Each row was made from one path, in order. Every step used is in the known rows, and no mark comes twice. Write each row's path.
Known rows
rulo -> dako -> suneb: [-1.25,  0.69, -0.40,  0.34,  0.21,  2.19, -0.22,  0.32, -0.91, -0.18,
  0.19,  0.55,  0.83, -2.51, -0.50,  1.36,  1.42, -0.01, -1.57]
nutop -> bemom -> suneb -> dako -> nureke: [ 1.70,  1.59, -0.20,  0.74,  2.00,  2.20, -1.19, -2.35,  1.99, -1.12,
 -2.16, -0.25, -0.33,  2.24, -1.55, -0.95, -1.38,  3.23, -2.00]
dako -> nureke -> rulo -> suneb -> lomumum: [-1.54,  0.01,  0.34,  0.14,  1.28, -1.73, -0.29, -1.49,  2.06, -1.76,
  0.19, -0.85, -1.29, -3.94,  0.49,  1.27,  1.85, -1.03,  3.10]
nesir -> suneb -> dako -> nureke: [-0.17, -2.53, -0.35,  2.42, -1.90,  3.57,  1.53, -1.56,  1.51,  1.15,
 -1.63, -1.02, -0.08, -1.99, -3.07,  1.36,  0.69,  0.23,  1.47]
bemom -> suneb: [ 1.88,  0.94,  0.97,  2.02, -2.07,  0.44,  0.45,  1.66, -3.47,  0.59,
 -0.65,  0.14,  1.48,  3.33,  1.64, -2.13, -1.77, -0.47, -1.34]
nureke -> rulo -> dako -> suneb -> lomumum: [-1.41, -0.15,  0.21, -0.65,  1.98, -0.28,  1.12, -0.04,  1.52, -1.54,
 -0.11, -0.33, -0.95, -4.43, -0.79,  2.31,  1.52, -0.11,  0.89]
nureke -> rulo -> dako: [-0.63, -1.29,  0.63, -0.75, -0.52,  1.58,  0.13,  0.87,  0.09,  2.19,
  1.40,  1.22,  1.46,  0.26, -2.35,  1.93,  1.66,  0.52,  1.00]
suneb -> lomumum: [-0.99,  0.13,  3.87,  1.89, -2.18,  0.87,  1.21,  0.94, -3.83,  0.71,
 -1.01, -0.50, -1.13,  1.80,  3.10, -1.00, -3.91,  0.96, -2.02]
dako -> nureke -> rulo -> suneb: [-1.19, -0.40, -1.63, -0.64,  0.69, -0.51, -1.66, -0.88,  1.83, -0.22,
  1.79,  0.07,  0.80, -2.85, -1.48,  1.26,  3.60, -1.97,  3.25]
rulo -> suneb: [-0.27, -0.48,  0.44,  2.50, -2.28, -0.64, -0.87,  1.58, -2.71,  0.52,
  0.59, -0.33,  0.43, -0.90,  2.23, -0.54, -0.31, -1.30, -1.56]
nutop -> bemom -> suneb -> nureke: [ 3.66,  1.86, -0.54,  1.41,  0.42, -0.72, -0.54, -0.37,  0.07, -1.27,
 -1.85,  0.33, -0.85,  4.21,  1.88, -2.40, -3.43,  2.35, -2.64]
nutop -> bemom: [ 0.52,  0.29,  1.49,  1.01, -1.59,  1.94, -2.14,  1.77, -2.21,  1.96,
  1.28, -0.12, -0.44,  4.14,  1.33, -2.25, -3.74,  2.50, -5.85]
dako -> suneb -> nureke: [-0.35,  0.59, -1.66,  0.04,  0.59,  0.29,  0.61, -1.13, -1.35, -1.52,
 -1.34,  0.26, -0.38, -1.12,  0.87,  0.27, -0.60, -1.03,  0.26]
nutop -> bemom -> suneb -> lomumum: [ 2.67,  2.04,  2.62,  2.53, -0.34, -0.83, -0.34,  1.39, -1.30, -1.26,
 -1.58, -1.28, -1.91,  3.57,  3.67, -3.32, -5.15,  2.71, -5.17]
dako -> nureke -> rulo: [-1.50, -0.33, -0.24, -1.94,  0.15,  2.10, -0.92, -0.99,  0.31,  1.52,
  1.73,  0.74,  1.23,  0.84, -2.43,  0.63,  1.71, -0.56,  2.83]
nureke -> rulo: [-0.24, -1.57,  0.45, -0.63, -1.62,  0.76, -0.08,  1.73, -1.96,  2.50,
  1.94,  0.38,  1.14,  2.04, -1.15, -0.06, -0.28, -0.91,  0.59]
suneb -> nutop -> bemom -> lomumum: [ 0.38,  1.70,  2.39, -1.60, -0.98, -2.09, -0.63,  0.35, -1.06,  0.55,
  0.86, -0.25, -0.85,  4.64,  5.54, -4.66, -3.86,  1.22, -3.00]
nutop -> bemom -> lomumum: [ 2.27,  0.20,  1.21,  1.19, -1.72,  1.01, -2.01,  0.52, -0.27,  1.65,
  1.02,  0.00, -0.30,  4.42,  3.76, -4.14, -4.39,  2.78, -4.92]

Which path is each row?
[-0.95, -0.55, -1.76, -1.42,  1.35,  0.84, -0.17,  0.66,  1.24, -0.04,
  1.46,  0.57,  1.17, -3.45, -2.75,  2.24,  3.19, -0.99,  1.02] | nureke -> rulo -> dako -> suneb
[-1.54, -0.40, -0.41,  1.41,  0.74,  1.30, -0.45, -2.71,  0.81, -0.91,
 -1.56, -0.31,  0.03, -3.16, -1.10,  1.84,  1.77, -0.04,  1.46] | rulo -> suneb -> dako -> nureke
[-0.02,  2.57,  2.13, -0.65, -1.48, -2.66,  1.88,  1.51, -4.24, -0.47,
 -0.76, -0.10,  0.90,  3.56,  3.53, -2.63, -1.36, -2.28,  0.57] | bemom -> suneb -> nutop
[-2.00,  1.68, -0.76, -3.65,  2.49, -3.71, -2.20, -0.62,  2.86, -1.55,
  2.26, -0.46, -1.02, -1.36,  0.56, -0.54,  2.50, -1.20,  1.26] | dako -> nureke -> rulo -> suneb -> nutop -> bemom
[ 2.15,  0.40, -1.58, -1.01,  3.14,  0.92, -1.24, -2.13,  4.11, -0.81,
 -0.81, -0.29, -0.04,  1.48, -3.82,  0.03,  0.46,  2.24,  0.44] | nutop -> bemom -> suneb -> dako -> nureke -> rulo
[ 0.16, -2.99, -0.96,  1.00, -0.09, -1.39,  0.30,  0.48,  0.72,  0.43,
 -0.18, -0.84,  0.22, -2.81, -1.94,  2.10,  1.55, -1.36,  1.84] | nureke -> rulo -> suneb -> dako
[-0.76, -1.01,  1.70,  0.81, -4.18, -1.39,  2.63,  2.62, -2.82,  1.54,
  0.34, -1.19, -0.19,  0.58,  2.08, -1.49, -0.76, -2.80,  0.28] | nesir -> suneb -> nutop
[-1.70,  1.62, -0.84, -4.34,  3.19, -2.29, -0.76,  0.82,  2.39, -1.33,
  1.95,  0.08, -0.75, -1.85, -0.74,  0.49,  2.17, -0.23, -0.98] | nureke -> rulo -> dako -> suneb -> nutop -> bemom
[ 0.43, -1.28, -0.64, -1.01, -0.28, -0.36,  0.94, -0.53, -0.30,  0.94,
 -0.06,  0.94,  0.18,  1.56, -1.08,  0.69, -0.31, -0.56,  2.95] | suneb -> nureke -> rulo
[ 2.98,  1.61,  0.56,  1.92, -0.88,  0.31, -1.67,  2.00, -1.54,  0.30,
  0.03, -0.36,  0.17,  4.70,  1.74, -3.31, -3.40,  1.98, -5.14] | nutop -> bemom -> suneb
[-2.86,  1.01, -0.45, -4.20,  2.00, -2.24,  1.20,  0.50,  0.49, -1.07,
  1.21,  0.48,  0.49, -3.10, -0.93,  1.73,  3.81, -2.70,  2.89] | nureke -> rulo -> dako -> suneb -> nutop
[-0.74,  0.85, -1.53, -0.06,  1.66,  1.11,  0.88, -2.08,  0.74, -1.86,
 -1.79,  1.13, -0.12, -3.06, -0.35,  2.16,  1.36,  0.49,  0.94] | rulo -> dako -> suneb -> nureke
[ 0.05, -1.08, -0.48, -1.08,  0.88,  0.57,  1.24, -1.56,  1.68,  0.59,
 -0.62,  1.80,  0.52, -0.08, -2.33,  2.80,  1.64,  0.90,  3.48] | suneb -> nureke -> rulo -> dako
[ 1.81, -3.35, -1.75,  1.20, -1.22,  0.25,  2.31, -0.25,  3.91,  0.89,
 -0.60,  0.19, -0.04, -2.61, -3.16,  2.82,  2.42, -0.23,  3.88] | nesir -> suneb -> nureke -> rulo -> dako
[ 0.05, -0.61, -2.94, -1.67,  1.67, -1.05,  0.56, -0.82,  0.83, -1.23,
 -0.08,  0.28, -0.12, -1.98, -1.31,  1.07,  1.28, -2.10,  2.88] | dako -> suneb -> nureke -> rulo
[-0.31, -1.79,  0.41,  2.76, -1.15, -0.19,  0.22,  0.08, -1.46,  0.07,
 -1.55, -0.78, -0.03, -2.11,  0.32,  1.12, -0.33, -0.37, -0.65] | rulo -> suneb -> dako
